Each row was made from one walk, in order. Every step used is in the known rows, and no mark comes twice. Write each row's walk.
(in the rows, 128 means zero)
Known rows
B K G: [ 95 106  70 104 140 126 210  94  93 156 120 148 109 171  83 127 142 171
 162 135 162 155 148 126 149 122 185 111 145 139 113 169 146]
B K G J D: [ 90 132 104  95 118 133 212 105  71 172 104 149  87 169  99 106 163 174
 158 178 170 171 147  93 126 154 192 115 150 141 121 208 146]
Q J D K G: [105 132 114 103 133 144 205 124  92 174 120 156 104 170  83  77 169 156
 177 176 172 159 146  91 127 139 187 112 152 138 113 167 147]
D J Q K G: [ 83 101 102 141 126 111 212  95 102 145 103 145 131 139  73 139 140 162
 108 129 152 134 169 107 110 102 158 102 156 130 121 147 135]
X U: [108 105 123 127 140 150 200  73 114 156 119 184 115 157 123 158 134 167
 168 132 137 140 127 125 141 115 179 132 118 178 127 142 144]
J D K: [106 106 124 105 131 176 203 101  90 157 132 162 122 144  93 104 150 144
 164 154 147 151 124 113 135 124 187 123 134 159 125 155 141]
U E B: [123 125  93 119 138 137 206  94 102 143 163 172 113 176  66 150 110 144
 165 106 121 123 133 103 145  87 185 138 136 151 136 125 103]
J Q K: [ 94  89 111 132 124 139 211  76  83 142 131 150 134 127  52 142 130 157
 120 129 141 126 130 114 120 118 175 107 131 173 113 133 143]
B K D J: [103 102  80  86 140 129 220  95 102 134 108 127 143 172  89 128 131 171
 146 141 133 131 146 128 139 110 162 127 147 118 112 169 130]
R Z K D J Q: [ 79 108 102  95 158 117 199  86 115 154  81 122 161 146  51 106 133 140
  87  92 127 131 144 110 101 131 125 112 117 132 143 173 119]
X U R Z K G J: [ 72 135 125 138 151 118 156  92 120 201  76 174 111 144 122 111 147 149
 111 108 146 168 158 128 105 172 169 107  89 149 147 184 153]
H X U E B K D J: [126 122 109 111 108 129 224  90  99 130 118 164 117 188 139 146 114 168
 150 108 116 141 168 107 149  54 165 137 153  94 123 147 125]
D K: [112  93  95 116 138 160 198  98  96 147 134 155 136 148  91 121 138 146
 163 130 141 142 127 144 143 122 177 123 122 163 120 149 148]
B K G J: [ 96 118  76 105 128 117 207 102  76 162 106 144 102 175  98 121 152 176
 157 154 166 161 148 124 135 153 182 115 137 146 117 200 153]
F J Q K: [ 99 113 126 116 106 123 212  85  81 164 138 144 127 147  48 133 125 159
 128 133 152 122 125 119 121 122 167 120 126 181 107 135 140]
Z K D J: [ 96 105 117  96 158 130 204 109 109 149 114 124 145 158  93 125 130 163
 132 106 126 123 156 113 132 103 160 127 132 125 135 160 126]
E U R Z: [118 131  89 124 156 141 156  77 114 150 120 155 122 146  60 137 123 120
 112 111 117 133 118 128 128 141 166 110  92 173 134 136 135]
E U R Z K G J F: [ 89 135 101 116 144 120 140  79  70 162  87 143  83 144  71 120 164 110
  75 107 142 151 152 123  97 196 162  89  96 173 143 173 144]
H K D J F: [111 119  89 115 172 128 217  83 109 102 112 127 128 166  57 144 135 120
 143 143 133 117 143 103 120 120 142 136 148 145 116 122 152]
G J D K Z: [101 122 116  90 117 148 218 124  77 161 121 171  90 154  99  90 157 146
 163 160 158 143 125 106 122 157 166 126 132 147 131 180 163]
J D K Z: [100 110 112  90 128 157 221 116  92 155 133 179  97 151  86  95 147 140
 166 142 155 137 124 108 135 126 169 121 140 142 129 150 156]
E U: [136 114 101 111 136 145 185  87  88 137 139 149 107 160  95 163 128 150
 153 122 133 130 125 121 148 112 176 118 121 196 124 142 137]
G J: [112 122  99 118 140 139 204  95  90 153 123 147 120 161  80 135 140 159
 157 149 135 137 123 111 131 146 177 133 114 168 135 170 148]
X U R Z K: [ 74 113 134 130 153 153 157  77 133 184  95 187 134 133 100 118 124 133
 115  93 129 151 134 144 110 141 178 118  83 159 145 140 135]
X U E B K Z: [106 112  99  97 100 127 220  94  99 150 138 219  76 185 121 148 108 159
 171 103 150 133 141 137 138  91 175 138 147 144 117 137 117]
G K Z: [ 82 138  89 101 136 132 231 109 101 139 108 180 109 174  65 138 119 137
 160 104 140 141 119 117 127 117 170 150 138 122 132 147 153]
H X U K: [115 110 123 153 140 149 197  79 109 132 127 167 123 152 115 142 128 149
 173 121 147 150 138  91 144  76 173 103 108 156 135 122 164]
Z K: [ 92 100 123 106 147 154 192 101  97 161 130 150 130 147  76 128 126 153
 148 106 140 138 135 124 135 117 188 129 119 163 140 147 135]
F J: [115 133 111 100 135 131 208  96 101 167 142 147 125 179  63 132 126 158
 170 133 145 129 119 120 146 121 173 142 117 170 126 140 135]
E B K Z: [104 107  83  80 126 129 231 115  95 139 142 184 108 189  63 130 115 146
 154 119 142 134 127 123 133  88 163 141 150 136 122 142 132]
K D J Q: [109 113  89 104 141 112 224  71 110 128 101 129 143 158  68 144 140 160
 121 129 116 106 144  86 120 114 132 116 140 133 123 159 128]
E B K G J: [106 124  85 103 129 112 211 115  79 159 123 156 108 195  92 129 141 167
 149 145 150 164 152 113 126 119 173 131 149 143 119 190 131]
R Z K G J D: [ 72 139 126 104 158 132 186 122  95 198  95 144 105 156  77  79 156 148
 127 132 166 182 143  91 109 168 178 115 118 150 157 203 139]

Which walk is each row?
[107 140 125  98 135 158 212 106  97 162 127 163 112 170  50 100 145 155
 175 182 150 139 120  72 123 130 197 134 139 153 125 148 131] => Q J D
[102 108  85  99 157 131 217  68  96 114 110 130 124 164  61 145 154 143
 128 141 118 112 138  99 132 129 150 125 140 133 131 142 137] => K D J F
[127 112  90 111 131 101 188  76  97 106 112 119 127 156  89 158 134 139
 121 117 138 106 153  86 108  93 117  79 132 169 108 152 112] => E U K D J Q
[109 130 108  97 112 122 214  70  92 163 125 151 127 168  48 137 134 152
 144 131 143 119 118 104 123 131 152 128 120 176 120 147 129] => F J Q
[ 88 105 105 119 111 112 226  99  71 145 120 160 103 135  58 128 137 158
 117 136 152 116 133 107 107 152 155 109 129 161 121 159 167] => G J Q K Z
[106  98  84 101 136 142 217 111  99 145 134 170 113 156  84 110 136 143
 164 116 149 125 127 139 143 125 159 122 128 145 125 143 162] => D K Z
[133 128 125 144 120 147 211  82 102 143 145 191 101 174 119 160 111 153
 164  98 114 141 145  92 156  65 184 139 128 140 145 118 136] => H X U E B
[ 92 102 115  92 137 120 208  84 101 143  97 125 147 146  78 131 137 157
 106 103 125 115 157  97 113 113 139 112 135 132 129 165 121] => Z K D J Q
[110 121 125  98 122 171 204 117  88 164 126 162 121 160  72  79 154 146
 175 181 157 150 123 104 120 136 193 126 138 155 115 156 138] => Q J D K
[ 99 145 116 113 142 128 209 107  86 173 115 150  86 166  93 117 165 168
 161 169 156 156 144  67 131 151 185 119 140 149 139 189 150] => K G J D
[ 88 127 132 134 136 129 209 120  76 175 130 142  89 146  94 113 156 176
 145 171 165 158 152  83 128 143 198 110 145 154 126 178 160] => Q K G J D
[102 144 143 149 132 128 199  98  90 160 105 163  83 161 142 118 162 160
 173 159 170 174 161  47 130 113 176  92 127 142 140 173 173] => H X U K G J D
[100  95 107 118 146 116 224  72  83 137 137 121 131 132  60 143 137 173
 118 124 127 108 136  96 136 123 157  99 134 166  99 147 155] => J Q K D
[ 76 117 105 117 164 151 163  90 122 174 111 155 145 134  44 102 122 122
 107  94 126 141 129 131 115 142 179 115  89 142 149 141 133] => U R Z K
[ 82  95 102 121 114 119 229 101 100 132 111 166 124 137  55 132 123 146
 109 120 146 111 147 113 104 104 145 116 149 127 127 129 141] => D J Q K Z
[ 91  90 104 119 152 132 217  83  85 116 125 124 128 143  61 141 146 149
 112 142 126 113 146 115 126 121 165 115 145 138 119 128 145] => Q K D J F
[116 117  77  89 125 120 219 104 104 131 136 143 126 190  86 137 111 160
 149 116 123 124 157 119 139  79 166 136 161 107 115 156  93] => U E B K D J
[104 134 129  73 111 142 221 125  89 175 141 171  94 171  82  85 143 142
 175 143 167 133 119 116 135 131 162 135 135 149 120 150 151] => F J D K Z
[107 102  83 122 150 132 201 103  99 157 128 150 118 158 103 116 154 156
 165 125 156 150 149 131 150 126 172 109 136 148 118 161 156] => D K G
[ 69 115  96 100 171 135 175  72 113 143  86 131 142 140  35 107 145 108
  74 105 108 124 145 117 100 154 147 110 106 112 148 142 126] => U R Z K D J F
[ 82 130  89  97 143 132 224  76  90 111  80 143 131 175  68 149 146 129
 124 126 118 136 135 107 112 124 156 146 148 110 126 152 131] => G K D J F
[101 116 110 111 140 148 203 107  93 167 126 157 102 155 104 101 164 153
 166 149 161 161 147 100 142 126 182 110 149 143 122 168 148] => J D K G
[ 96 101 116 134 112 130 209  83  68 150 116 144 128 130  66 138 139 164
 116 148 144 132 133 111 105 149 172 108 123 180 117 165 151] => G J Q K
[119 115 124 141 136 157 211  75 104 144 118 173 117 155 121 150 132 163
 163 121 124 149 134 101 156  95 180 130 115 153 141 132 174] => H X U
[104 106 111 121 133 107 222  80  69 144 124 115 125 135  70 137 148 178
 114 145 131 114 139  94 121 155 155 102 126 170 104 178 163] => G J Q K D
[101  98 109 127 156 124 218 108 107 136 132 118 145 149  83 137 125 171
 132 132 128 116 152 119 138  97 168 121 143 130 116 141 143] => Q K D J
[106 131  73 105  91  97 211  83  63 153 116 162  89 181  80 137 140 163
 135 127 155 144 161 100 113 132 166 111 154 140 115 192 108] => U E B K G J Q
[ 90 138  92 104 148 125 225 103 114 130  90 137 148 177  89 145 125 152
 143 116 119 141 139 112 123 102 159 151 146 103 123 165 132] => G K D J
